Every row comes from one small tree of marks. The marks that hang from a mark follow it in brackets, in the order of their numbers. Every link used is in the known rows. Which tree was each row made from?
Known rows:
k_925{k_286{k_712} k_784{k_193 k_953}}: -265    7 -204 -160  -52    1  -56  122  -66  -74  -20  -68 -156  222  100 -187 -128   89  -83 -116 -135  225  -71 -159 -104 -136   65    1 -128  -73   50 -151  -66   54  138   14   79   10  136  -55 -139  547 -252   57
k_883{k_702{k_476{k_107} k_953} k_784}:   92  438  391   83  112   30 -248 -168 -167  -88  -12  176  129  193 -226   50   -6  107  294  -84   70  -12   57 -297   58  -64   52   73   54   52  115  -76   19 -181  -72   64   87    2  -66   25   30   89 -146 -461
k_712{k_193{k_319 k_784} k_286}: -136 -152 -269   21  -82    9   21  -87  161  -57   11  -70  150  100   27 -149 -124   79 -267   69 -203   55  -45   -1  108  -17   95   96   62   41   96   13   42  216   43 -178   66  -76   60  -41 -221  190 -188 -231
k_193{k_319 k_712 k_784{k_925}}: -164  -78  -28   46   32   64  -15 -139  204  -56   11 -118  156  102   38  -88  -56   41 -328   83 -289   42 -162   -6   42   21  105   37   58   72   47   57   23   85  122  -68   45  -52   87    9 -164   37 -230 -171
k_925{k_286 k_784{k_193}}: -126    8 -123  -91  -36  -38  -68   78  -60  -58   -8  -34 -117   92   90 -144  -60   85  -24  -55 -195  158  -75 -209  -65  -82   58    3  -96  -36   31  -87  -44   27  142   51    6    8   94  -37  -98  219 -257   20
k_286{k_712{k_193} k_925}:  -97  -55 -147  -78 -147    5  -15   73   77 -161    2  -42  -37  179   41 -114 -147   57  -95   40  -33   61  -25  -79  -36 -104   59   64  -75  -19   25  -72  -65  211   40  -51   29  -18   30  -66 -145  519  -64  -41
k_476{k_107}:   61   65   13   55  -26   -1  -98  -41  -26  -20    3   30    0   37  -21    0   26  -51   35  -22  -94   20   50  -23   50  -36   14   25   23   -1    8  -27    4  -43  -23   21   21  -11  -68    7  -46 -106  -64  -80
k_286{k_925{k_784{k_193}}}: -167  -80  -49  -72  -48  -27  -68  130   36  -43  -14  -27  -97   79   46  -77  -62  -39 -107  -39 -104  106  -52 -165 -127  -84   48   32  -88  -50   11  -44  -77   60   88   54  -32    1   43  -39  -73  266 -210   71
k_193{k_319 k_712}:  -92  -43  -87   35   17   41  -18 -150   18   -9   15  -26   59  130   37  -37  -42   57 -158   67 -166  -29  -80   89  192    1   79    0   62   50   53   10   35   94   72 -127   32  -49   47  -41 -140   25 -122  -53
k_193{k_319 k_784}:  -85 -117 -163   50   10   37    8  -61  159   37    3  -40  106  -20   21  -55  -63   26 -185   28 -153   12  -19   15   28   48   46   40   66   49   37   51   44   67   13 -107   84  -16   38    9  -94  -49 -136 -122
k_953{k_702}:   38  134   94  -16   14   10  -50  -27    4  -37    6   49   35   23  -58   28   13    8   46  -50   69  -31  -28  -26   18  -16   23    9   47   -5    9  -63  -15  -16  -22  -29   45   32    5   32    0   81  -49 -125
k_953{k_702{k_476 k_883} k_784{k_925{k_286}}}:  107  476  389  -36   74    9 -176  -81  -41 -216    6   31   81  259 -113  -30  -15  138  167  -98  -16   49 -125 -342  -88 -117  101   13  -17   39   83  -77  -86 -103   71  147  182   78   16   47   -6  348 -192 -522
k_286{k_925}: -32 -92  18 -21 -41   5 -17  49  75 -60   5 -42 -23  51  10 -29 -29 -39 -33 -11  38  19  -8   1 -59 -32   6  32 -35 -20 -10   2 -91  74   2  19  -1 -12 -33 -18 -26 171 -16  29
k_925{k_784{k_193{k_319 k_712} k_953}}: -359  -33 -167  -37   48   32  -49  -62  -40   63  -13  -41   -7  209   73 -101  -83   14 -299  -35 -210   65 -116   19   97  -73  104  -26   17  -11   90  -62   21   60  127 -121   36  -22  162  -59 -179  225 -289    6
k_953{k_702{k_883{k_784{k_925}}}}:   27  389  378   11  111   17   -1 -136  -49 -118    0   41  126  136 -108   62  -17  108   20  -19  100  -22 -141 -237  -64  -56   60    6   14   43   62  -23  -65  -84   31  100   81   83   47   43   79  222 -121 -282
k_883{k_784{k_193{k_712{k_286}}}}:  -65   31   25   31   31  -12   35 -181  -81 -132   -4  -21   79  261  -11  -59  -32   42  -80   75  -26   52 -119 -148  100  -57  106   63   -5    0   55  -14   11   40  198  -37  -36 -149   42  -67  -75  109 -140   68
k_925{k_286{k_712} k_784{k_953{k_702}}}: -159   49  -79 -162  -66    5 -108   85  -56 -102    1  -27 -133  217   18 -164  -98  148  -37 -190   22  179  -81  -52 -102 -142   43    3  -79  -53   58 -175 -132   64   12  -32  124   72  119  -16 -138  690 -244 -110
k_925{k_286{k_712} k_784{k_193{k_319} k_953}}: -336   -8 -290 -143  -27   31  -46   56  -55  -60  -17  -66 -147  248  130 -204 -184  128 -158  -68 -248  194  -91 -115    0 -133  104   -9  -76  -46   81 -137  -44  114  178  -66  128   22  157  -75 -217  548 -294   32
k_925{k_784{k_193{k_319 k_712{k_286}} k_953}}: -348  -98 -192  -54   12   16  -39  -76  -22   -3   -6  -75   -3  278   56 -145  -92   21 -304  -27 -213  119 -129   36  148  -99  124   18   13  -26  111  -66   -3  128  150 -134   24  -92  126  -83 -241  338 -322   -1
k_286{k_712{k_193{k_784{k_953}}}}: -211  -60 -241  -48  -81   26   17   30  128  -30  -11  -73   84  140   23 -142 -133   48 -228  -41  -21   92   -5   -4  -67  -48   42   65  -12   -3   58  -57   22  124  -16 -126   94  -16  116  -20 -134  418 -103 -163
k_702{k_476{k_107} k_953{k_784}}:  132  350  222   93   35   -5 -223  -52 -116  -60  -15  133   81  207 -152   26   11   30  183  -65  -96   20   79 -213  -10  -76   49   45   45   47   92   -3   37 -159  -62  116  101    4  -59   15   19  -24  -90 -366
k_784{k_925 k_953}: -182   62  130  -41   63   44   19   33   18  -15   -9  -87   15   76    1  -20   -2  -48 -130  -47   13   36  -75   32  -97  -47    1  -34  -17  -30    4  -11  -55  -52   47   60   24   37   45   22    3  172   12   -6
k_702{k_883}:   27  168   66   -9   14   -7    0  -34   -5   32    1   23   61   28  -42   29  -19   44   46  -23  -12  -18   -6  -59   43    7   23    5    7   32   53    1    6    1  -60   28   46   18    7   10   28   61  -81 -215
k_107{k_476}:   28  108    8   58  -31    8 -108  -80  -26   -4   12   32    2    3  -30   34   57  -24   20  -15 -103   20   50  -52  -54  -24   11   25   18    8    8  -27  -30  -43  -54   47   -4  -25  -36   11  -53  -96  -53  -48
k_883{k_784{k_925}}:  -47   97  210   30   80   13   41  -73  -43 -111   -8  -30   34   85  -10    1  -10   54  -68   54   42   26 -107 -144 -131  -40   15   -7  -43   14   -4   40  -53  -74  116  104   -6   36   35    1   51   85   13   36
k_319{k_193{k_784{k_953{k_702{k_476 k_883}}}}}:  -89  309  132   -4  106   55 -156 -103  107   32   -3   21  290  149 -136   11   35  -25  -34 -161  -16   -8  -18   -9   81  -25   79   61   81   26  131  -78   -5  -32  -97 -111  233   18   52   74  -52  192 -221 -561
k_883{k_702 k_784}:    0  106  235   55  107    9    0 -148 -103  -56   -4   73   43   68  -98   21  -34  126  113    1  238  -31  -32 -162  -21  -19    6   20    3   20   25  -36  -17  -73   12  -13   27   18   13   -8   51  155  -29  -77
k_784{k_193 k_953{k_702}}: -145  225   60  -53   74   40  -24   -4  -31    6  -17   22   45  100  -42   22   -4  -76  -24  -99   83  -19  -42  -65   21  -54   47   -4   60  -57   30 -120    6  -64   46  -45   72   12   61   27   -4  125  -85  -53
k_702{k_476 k_883 k_953{k_784}}:  103  457  273   31   71  -11 -125  -53 -100   -6  -16  122  137  194 -172   52  -35  112  191  -67  -21  -21   26 -252  -11  -34   59   22   29   81  136   27   38 -113 -104  119  124   32   13   15   90  147 -114 -507
k_193{k_712}: -18 -19   2  15  -3   7 -24 -89   8 -21  10 -22  41 104   8 -28   4  19 -74  18 -58  -7 -59  49  89   2  40  10  11  22  20  -8  11  39  33 -55 -23 -61  30 -20 -63  33 -76 -27
k_193{k_712 k_784}:  -38 -121  -78   46  -22   10  -24  -88  148   -3   11  -62  128   58   -6  -70   -4   11 -169    5 -109   32  -57   33   21   46   48   61   26   47   26   34   31   51    8  -77    3  -85   54    8  -86   -8 -165 -127
k_925{k_286{k_712{k_193}} k_784}: -129  -50 -248 -133 -165  -45  -70   86  -49 -152    5  -43 -127  196  104 -237 -167  228  -78  -34 -176  188  -71 -160  -74 -139   68   31 -136  -13   67 -126  -64  183   79  -32   43   34  133  -80 -209  620 -233 -107
k_286{k_712 k_925{k_784{k_193 k_953}}}: -310  -70 -143 -138  -60   11  -58  168   23  -59  -27  -64 -145  207   57 -126 -125  -40 -158  -92  -42  168  -46 -116 -161 -138   56   25 -119  -85   29 -104 -102   97   84   16   40    4   88  -57 -119  596 -211  113
k_319{k_193}: -49   3 -29  33  33   7   3 -61  -9   1   2 -14  85  47  27   5  21  25 -59  47 -88  -7 -38  65 108 -11  26   5  -1   1  30 -12   6  47  54 -62  57  -1  32 -17 -49  22 -19  19
k_883{k_702{k_953} k_784{k_193{k_319} k_925}}: -186  401  306   32  201   75   -2 -175  -98  -82  -25   61  139  185  -92   29 -130  189   12   85 -102  -21 -158 -380   52  -43  121   17   56   50  111  -34   50  -77  170   58   72   23   97   -5    3  207 -216 -207
k_702{k_476{k_107} k_883{k_784{k_193 k_925}}}:   16  515  333   49  119   26 -180 -134  -91 -151  -22   64  123  226 -103   41   13  -44   97  -10 -163   39  -42 -430   -1 -111  116   44  -10   27   77  -53   14 -184  125  169   80   -3  -44   32    9  -47 -206 -360

Write each row's tree:
-106 -261 -105   35  -69    7  -23 -111  228 -124   24 -148  195  227   14 -135  -24    0 -267   40 -168   95 -114  116  103  -21  102  135  -10   13   74   24  -85  239   85 -136   44 -172   16  -48 -220  284 -232 -100 -> k_319{k_193{k_712{k_286{k_925}} k_784}}
-128  105  233   30  142   35   16 -134 -128   -7  -11   38   50  120 -106    9  -38   81   51  -71  326  -24  -20  -62  -42  -42  -10   -4   11   -8   42  -55  -43  -97  -23  -38   63   31   45   -9   57  272    5  -68 -> k_883{k_702 k_784{k_953}}
-314  131 -128 -125   34   92   15    0    8 -150  -15 -128  -59  274  123 -149 -167   69 -163   13 -268  144 -154 -156   15 -118  125  -14  -47  -41   50 -114  -37   79  269   -4  141   -2  112  -39 -183  447 -183   23 -> k_784{k_193{k_319} k_925{k_286{k_712}} k_953}
-126    2  -30    1  -32   10   10   11  175  -84    0  -94  138   26   20 -102  -65   37 -242   45 -158   59  -94 -129 -109  -19   52   55  -10   31   27   14   15   65   61    5    8    6   88   21  -90  147 -129 -206 -> k_712{k_193{k_784{k_925}}}
 -95  330  250   26  114   18   27 -189  -60 -112  -11  -23  137  242  -25    9  -41   68  -96   74 -106   12 -192 -292   29  -52  123   16  -25   49   72   -3   14  -50  189   88    2  -37   97  -17    6  113 -204 -158 -> k_702{k_883{k_784{k_193{k_712} k_925}}}
-126  162  181   30   97   24   30 -155  -53 -138  -13  -47   84  214   18  -20  -18   29 -148  100  -95   38 -189 -233  -19  -56   99   12  -26   14   17   -2    7  -54  252   67  -37  -59   91  -24  -24   49 -123   59 -> k_883{k_784{k_193{k_712} k_925}}
-259 -122   -2   13   35   49    8 -127  177  -83   10 -196  231  247   11 -134    4   -5 -372    5 -185  118 -184  138   69  -34   96   68   10    4   86    5  -45  113  126  -92   68 -118   95   -7 -191  286 -202 -136 -> k_319{k_193{k_712{k_286} k_784{k_925 k_953}}}
-170   89  211    7  118   37   61  -54  -69  -62  -15  -61   39  141  -13  -12  -15   12 -133  -16  127   33  -97  -55 -148  -66   -2  -29  -30  -13   16   17  -74  -98   81   72   34   50   69    1   58  197   48   59 -> k_883{k_784{k_925 k_953}}
 103  402  235  -39   48   20 -177  -65   -5  -45    3  104  116   94 -150   71   33   12  183 -113   20  -49   -1 -147   62  -36   65   31   57   28   79  -83   -3  -65  -92    6  116   33  -33   62    8  107 -150 -492 -> k_953{k_702{k_476 k_883}}
 -55  -60   25   27  -41  -24   -6  -81   21 -184   -1  -61   15  325   -4  -88  -68  -17 -116   59  -26   68 -111 -141    2  -98  119   78  -33  -17   39    0  -58  110  185    8   -8 -150    6  -84 -123  295 -162   53 -> k_953{k_784{k_193{k_712{k_286{k_925}}}}}
-323  -88 -140  -20  -13   53   43  -50  184  -77    2 -159  167  178   30 -172 -133   34 -398   27 -182   85 -119   24   14  -64   96   61   47   13  104    3  -15  168   88 -119   94  -40  102  -18 -217  359 -176 -236 -> k_712{k_193{k_319 k_784{k_925 k_953}} k_286}
-109  426  400   12  173   40  -14 -109 -112  -98  -30   63  124  158 -125   39  -81  149   98   38   25    2 -139 -418  -54  -41   82   31    8   27   81  -49   26 -138  131  134   15   14   78   15   77  213 -161 -191 -> k_883{k_702{k_953} k_784{k_193 k_925}}
-320  109  -45  -67   76   84    0 -115    0 -101    1 -149   35  298  118 -149  -94   48 -250   17 -291   83 -211  -51  115  -91  139  -24   10  -11   70  -80  -30   61  277  -39   86  -51  133  -40 -197  255 -227  -34 -> k_784{k_193{k_319 k_712} k_925{k_286} k_953}
 -18  476  299  -50  103   16  -11 -123  -87 -198   -4    2   87  227  -35  -25  -62  147   71  -28  -43   53 -192 -410  -44  -96  120   21  -28   20   76 -101  -73  -71  189  128  108   46   83   24   17  287 -241 -268 -> k_953{k_702{k_883{k_784{k_193 k_925{k_286}}}}}
-173  -76 -235  -56 -121   37   -3    4   88 -148    6  -42  -15  212   76 -129 -196   87 -175   94 -150   33  -43  -34   58 -102   97   56  -30    5   57  -58  -41  269   79 -129   86   -7   47  -88 -222  511 -112  -61 -> k_286{k_712{k_193{k_319}} k_925}
-194  -37   54  -13   53   46   18   32  167    7  -11 -125  105   30   -5  -65  -18  -63 -236  -65  -36   77  -70    8 -170    2    8   15    2   -4   13   29  -36  -42   16   33   49   11   67   48  -16  125  -75 -106 -> k_193{k_784{k_925 k_953}}
-120   69   71  -33    8   16  -13  -81   47 -159   -1 -104   63  224   19  -73  -21  -28 -153   76 -220   85 -179 -135   77  -56  126   44  -13  -18   34  -34    4   58  235   40  -56 -133   33  -23 -139  132 -193   -5 -> k_784{k_193{k_712{k_286}} k_925}
   3   82  152    3   24  -12    7  -17  -38 -175    3  -73  -38  163   36 -102  -56  121  -16   16  -44   91 -128 -188 -158  -80   41  -18  -70   11    3    7  -85  -37  153  141   65   44   49  -16  -18  224  -45  -18 -> k_953{k_784{k_925{k_286}}}
-156 -197 -130  -83 -162  -61  -58  104   58 -131    9  -67  -61  171   30 -184 -108   67 -180  -21  -56  134  -59  -54  -73 -132   53   80  -96  -37   69  -48 -129  232   19  -26  -37  -30   36  -83 -193  567 -195  -74 -> k_712{k_193 k_286{k_925{k_784}}}
 -39  382  214  -39   31    7 -317  -10  -75    6   -6  109   53  184 -161   -4   36  -35   80 -261  -14   56   42 -114    9 -133   56   23   34   -8  126 -148  -59 -122 -158   27  147   81   -9   55  -70  266 -306 -561 -> k_925{k_784{k_953{k_702{k_476{k_107} k_883}}}}
-129  315   92   -1   86   34    5  -61  -76 -133  -18  -31   46  255   40  -89 -149  193  -55   71 -302   76 -167 -342  -17  -78  136   -6    6   42   98   -5   11  -16  242  122  124   25  119  -31  -63  224 -212 -154 -> k_702{k_953{k_784{k_193{k_319} k_925{k_286}}}}
-154   66   42   54   58   26   18 -189    5 -184   -5  -78   72  324   27  -84  -91   53 -233  140 -248   56 -213 -178  101  -87  170   26   30   22   71   17   30   67  301    0   39  -99   72  -64 -176  167 -208   -8 -> k_953{k_784{k_193{k_319 k_712{k_286}} k_925}}
-232  148   48 -102   59   44   12   41  -13  -93  -13 -127  -28  168   78 -105  -50   -9  -91  -49 -123  117 -128 -138  -71  -90   60  -24  -51  -60   17  -90  -64  -39  201   88   56   -1   81    1  -56  236 -116   17 -> k_784{k_193 k_925{k_286} k_953}
-278  -81  -82  -23   35   83   -6 -125  159  -73   15 -195  116  226   83 -194  -87   86 -350  -24 -264  116 -184   54   26  -27  103   19   23   39   77   -2  -56   97  144  -82  123  -45  133   -4 -208  280 -258 -188 -> k_193{k_319 k_712 k_784{k_925{k_286} k_953}}
 -53   35 -212  -99 -133   -6  -10   18  -21 -175    9  -48  -50  197   88 -178 -150  177  -11   19 -138  113  -50 -124   13 -104   68   39  -84   -6   48 -113  -30  172   95  -59   68   -9   75  -64 -170  473 -108  -95 -> k_925{k_286{k_712{k_193}}}
-380 -155 -282 -116 -112   26  -46   95   44  -72   -6  -68  -91  259   89 -194 -222   88 -318  -39 -111  121  -55   19  -54 -164   78   26  -75  -32   93  -87 -102  254   32 -135  103   50  135 -101 -256  774 -208  -55 -> k_286{k_712{k_193{k_319}} k_925{k_784{k_953}}}
 -11  296  209  -26   63    4  -38  -41  -50 -221   -7  -17    1  208    4  -65  -51   88   22   -9  -66   74 -179 -354 -124 -111  106   -1  -23  -17   14  -92  -53  -73  242  129   98   43   77   14  -30  256 -166 -103 -> k_953{k_702 k_784{k_193 k_925{k_286}}}
 171  489  330   67   84   13 -232 -185 -114 -109    2  160  147  202 -191   79   44   18  219 -107   70  -31   35 -254   74  -92   75   60   60   47   99  -82  -19 -150  -71   38  145   36  -75   50   19   40 -171 -504 -> k_953{k_702{k_476{k_107} k_883{k_784}}}
 -40  276  256   33   87   17  -46 -130  -21 -166   -8    5   89  245  -46    0  -19   20 -102   39  -58    4 -207 -266  -36  -80  129    8   31   12   23  -53   14  -74  218   59   40  -15   94   11  -46  145 -177  -94 -> k_953{k_702 k_784{k_193{k_712} k_925}}
-336  -79 -339 -138 -102   12  -46   39  -57  -85    1  -77 -107  276  129 -258 -219  224 -229  -59 -195  169  -85  -21   15 -164   86    0  -80  -17  115 -135  -68  216   85 -136  139   61  183 -100 -276  736 -253 -116 -> k_925{k_286{k_712{k_193{k_319}}} k_784{k_953}}
 -20  457  191   15  101   -5   36  -95 -141   20  -27   93  151  164  -95   57  -71  134  103    5  -51  -16  -46 -323   43  -15   77   30   22   57  128    4   59  -81   21   98   52    1   82  -10  118  100 -164 -255 -> k_702{k_883{k_784{k_193}} k_953}
  82  488  500   86  116   34 -275 -106  -97 -144  -16  122  112  227 -223   35  -16   88  233  -61  -49   13  -18 -366  -56  -97   76   46   41   50   95  -50   13 -213   -5  175  107   35  -54   48    4  170 -173 -516 -> k_883{k_702{k_476{k_107} k_953{k_784{k_925}}}}
 -99  150   48  -77   22   18  -10   21    7 -149   -6  -93  -33  118   82  -91  -45   36  -22   20 -213  108 -139 -243  -54  -66   77    2  -65  -28    1  -68  -37  -12  235  117   16  -11   50   -2  -65  121 -145    4 -> k_784{k_193 k_925{k_286}}
-219  -40 -208  -58  -20    2  -81  -85  -44  -66    7  -55  -59  223  132 -182 -101  149 -179    9 -366  129 -155 -116  124  -79  136    4  -29   12   83  -80  -10  122  212  -77   38  -42  146  -75 -238  244 -378  -39 -> k_925{k_286 k_784{k_193{k_319 k_712}}}
 -81   82  130   32   33   -9   11 -123  -10 -198   -7  -76   62  297   -3  -74  -43   13 -152   98 -138   85 -192 -216  -10  -90  130   36  -20    0   37    5    6    9  263   75  -19 -112   54  -44 -101  185 -157    9 -> k_953{k_784{k_193{k_712{k_286}} k_925}}
-187  282   54 -163   21   68  -45   33    0 -203  -13  -81  -34  269   33 -110  -94   52  -36  -84  -87  133 -165 -223  -72 -137  109    5  -49  -71   28 -193  -78    3  211   50  133   20   98   14 -112  523 -189  -79 -> k_784{k_193 k_925{k_286{k_712}} k_953{k_702}}
-104 -234  -41  -74 -109  -46  -65  106   64  -99    7  -67  -96  120    6 -126  -51   13 -109  -57  -20  149  -46  -13 -110  -90   27   60  -94  -42   35  -12 -150  153    6   30  -35  -36  -15  -53 -125  440 -177   11 -> k_712{k_286{k_925{k_784}}}
 -13  539  262   14  119   19 -112 -185 -138  -42  -21  106  221  314 -135   38  -31  112  119  -16 -126  -14  -67 -336  121  -38  136   55   34   83  163  -26   74  -94   50   54   61  -76   74  -10   38   97 -252 -445 -> k_702{k_476 k_883{k_784{k_193{k_712}}} k_953}
-222  181  128  -54  110   35   55  -43 -103 -139  -19 -100   -5  232   61  -98  -57   53  -84  -23   -6  113 -151 -223 -120 -110   58  -15  -72  -42   26  -64  -85  -81  241  104   60   11  107  -23   -1  258  -82   71 -> k_883{k_784{k_193 k_925{k_286} k_953}}
-233 -157 -164  -68  -65   -8  -52   46   67  -92   -5  -59  -76  174   61 -129 -124    2 -195   15 -211  128  -87 -112   16 -103  109   62  -42  -42   68  -34  -79  191  148  -38    9  -58   26  -78 -211  372 -293   45 -> k_712{k_286{k_925{k_784{k_193{k_319}}}}}
-139  112   57   18   81   67 -180 -152  116  -22    8  -24  275  223  -88  -44   67  -47 -158 -119  -57    9  -74  105  121  -28   95   66   94   22  100  -83    0    3    1 -182  168  -63   81   45 -143  156 -212 -376 -> k_319{k_193{k_712 k_784{k_953{k_702{k_476}}}}}
-206   97   45   27  104   29   45 -150 -117  -18  -18  -23   76  243    4  -27  -27  -14 -141   -3   73   14  -91  -66   42  -59   65    2    7   -9   49  -36   10  -53  142  -54    8  -69  109  -47   -9  109  -78   88 -> k_883{k_784{k_193{k_712} k_953}}
 -89 -113 -112   18  -22   26   -5 -174   33  -68   20  -57   66  201   23  -80  -54   64 -158   70 -179   20  -91  102  234  -24  101   38   61   34   78    7    9  165   94 -141   23 -117   15  -61 -198  133 -154  -63 -> k_193{k_319 k_712{k_286}}
